In the rows, 128 means zero.
Known rows, with every way that one mark hangs from another:
q_544[q_288 q_764]: [139 160 183 192 101 152 130 105 152 114 149 106 160  94 117 125 121 119
 165 138 154 159 149]
q_819[q_288]: [120 154 165 164 100 146 110 147 145 123 135 137 141 103 110 108 156 127
 153 147 149 154 148]
q_876[q_288[q_520[q_887]] q_449]: [104 152 172 169 104 146  61  99 131 157 143 135 148 124  97 115 148 133
 116 162 134 161 100]
q_887[q_520[q_288[q_819 q_876]]]: [160 156 156 184 121 173 106  81 157 131 116 127 144 113 114 121 197 104
 129 170 134 195 134]
q_288[q_819]: [147 163 162 189 121 146 106 119 141 122 126 111 150  84 102 119 157 117
 143 150 151 167 143]
q_288[q_876[q_449]]: [139 161 169 186 106 148  97  98 136 139 148 135 158 104 126 105 152 120
 141 155 137 192 136]
q_876[q_288[q_520[q_887] q_819]]: [120 160 164 190 111 159  77  90 134 144 123 119 138 111  81 126 160 122
 111 171 148 164 102]
q_544[q_288[q_520 q_819 q_876] q_764]: [160 154 166 236 112 182 116  42 151 142 136 111 152 101 116 137 136  96
 137 178 157 203 116]
q_449[q_860]: [138 163 177 172 121 117  99 134 133 116 131 111 156  94 124 115 155 104
 140 125 151 151 165]
q_288[q_520 q_819 q_876]: [153 157 158 213 125 158  99  75 138 149 128 124 145  98 113 128 159 101
 114 178 157 189 120]
q_887[q_520[q_288]]: [145 151 164 148 121 136 105 129 157 127 131 128 143 116 115 119 175 115
 132 148 139 145 149]
q_876[q_288[q_819] q_449]: [117 158 157 192 108 163  82  87 123 142 135 132 172  87  87 105 176 124
 150 173 126 194 114]
q_544[q_288[q_876]]: [145 179 193 188 100 160 120  84 139 118 149 120 158  97 122 115 144 115
 162 139 140 182 141]
q_764[q_544[q_288[q_520 q_819 q_876]]]: [160 165 176 230 109 175 107  61 138 130 154 117 162  85 112 151 131 103
 142 170 134 195  97]
q_544[q_288]: [139 173 191 169 106 144 116 114 139 115 147 111 159  89 110 119 137 122
 168 127 143 157 148]
q_288[q_520[q_887] q_876]: [139 164 177 186 112 152  91 101 150 139 136 120 126 129 121 128 136 119
 102 156 158 162 122]
q_876[q_288[q_520] q_449]: [107 146 162 176 112 131  77  91 120 165 151 144 164 102 102 109 156 121
 129 177 136 170 108]
q_887[q_520[q_288[q_819 q_876[q_449]]]]: [160 148 151 182 121 182  85  73 155 145 124 134 150 119 115 115 199 106
 134 169 120 213 124]
q_288[q_520 q_819 q_876[q_449[q_860]]]: [156 150 158 211 132 155  69  61 127 159 122 125 157 105 124 122 172  86
 121 164 139 214 120]
q_288[q_819 q_876[q_449[q_860]]]: [155 158 165 209 123 161  81  75 130 135 121 120 163  99 124 113 177  96
 141 146 132 218 138]
q_520[q_288]: [135 153 176 160 120 149 123 131 142 116 120 129 152  92 114 115 150 123
 140 141 155 152 154]
q_544[q_288[q_520] q_764]: [144 149 175 196 112 143 118  89 150 137 149 109 152 101 117 135 114 109
 144 154 161 156 131]
q_876[q_288[q_520] q_449[q_860]]: [109 144 168 176 117 121  66  86 112 164 139 136 169 102 110 110 168 101
 127 157 133 178 118]
q_288[q_876]: [141 167 175 188 108 141 116 108 143 125 143 127 150  99 126 113 151 117
 133 154 151 172 146]

Rows:
[152 157 163 205 118 179  66  73 144 153 128 119 133 127 108 127 155 116
 108 167 139 202 104]
q_288[q_520[q_887] q_819 q_876[q_449]]
[142 168 192 182 102 151  93 115 146 116 158 107 142 109 107 155 101 126
 136 134 136 141 104]
q_764[q_544[q_288[q_520[q_887]]]]
[127 136 159 186 113 154  74  91 130 161 131 150 148 124 135 109 168  97
 131 160 138 204 127]
q_819[q_288[q_520 q_876[q_449[q_860]]]]
[154 164 166 205 119 173  87  84 151 141 121 113 124 120 107 135 150 113
 102 166 154 182 114]
q_288[q_520[q_887] q_819 q_876]
[125 148 166 182 102 159  86 104 134 136 132 145 154 120 134  98 174 105
 152 140 130 206 144]
q_819[q_288[q_876[q_449[q_860]]]]
[157 153 153 167 130 160  99 111 158 129 115 119 145 108 102 125 188 111
 136 156 137 166 140]
q_887[q_520[q_288[q_819]]]
[124 155 169 181  98 167  90 114 155 142 127 141 116 140 117 119 147 123
 114 162 153 171 120]
q_819[q_288[q_520[q_887] q_876]]
[107 160 176 171 106 138  80 106 135 143 138 128 139 119  96 121 146 130
 111 162 148 142 110]
q_876[q_288[q_520[q_887]]]
[155 165 172 195 126 162  97  81 135 139 132 109 152  91 100 135 145 107
 150 154 150 175 122]
q_544[q_288[q_520 q_819]]
[151 158 169 188 112 205  92  81 150 125 104 127 143 122 109 118 169 126
 128 149 130 210 122]
q_520[q_288[q_819 q_876[q_449]] q_887]
[154 150 163 217 119 168 111  73 150 136 132 102 153  94 105 141 129 104
 144 167 160 176 121]
q_544[q_288[q_520 q_819] q_764]
[119 152 160 190 114 167  57  81 130 158 128 125 146 118  83 120 164 127
 118 173 133 186  91]
q_876[q_288[q_520[q_887] q_819] q_449]
[125 148 162 188 104 154 104 106 142 150 137 153 135 119 124 115 157 112
 125 177 154 177 125]
q_819[q_288[q_520 q_876]]
[150 161 158 206 115 172  94  80 137 140 133 127 158  98 115 111 168 115
 141 166 135 211 129]
q_288[q_819 q_876[q_449]]
[153 161 173 211 108 173 125  88 153 114 132  97 159  87 104 129 136 114
 165 148 151 179 141]
q_544[q_288[q_819] q_764]
[125 140 156 189 105 163  84  94 138 163 142 159 143 121 124 108 158 113
 131 179 140 196 114]
q_819[q_288[q_520 q_876[q_449]]]
[123 146 164 178  98 177  72 104 149 156 135 151 123 145 118 116 149 126
 117 163 137 189 109]
q_819[q_288[q_520[q_887] q_876[q_449]]]
[148 145 162 163 112 159  95  90 154 145 139 143 153 126 127 111 187 109
 133 161 121 192 134]
q_887[q_520[q_288[q_876[q_449]]]]
[146 163 172 174 121 183 104 120 154 108  98 110 133 108  95 128 158 131
 129 136 148 165 140]
q_520[q_288[q_819] q_887]
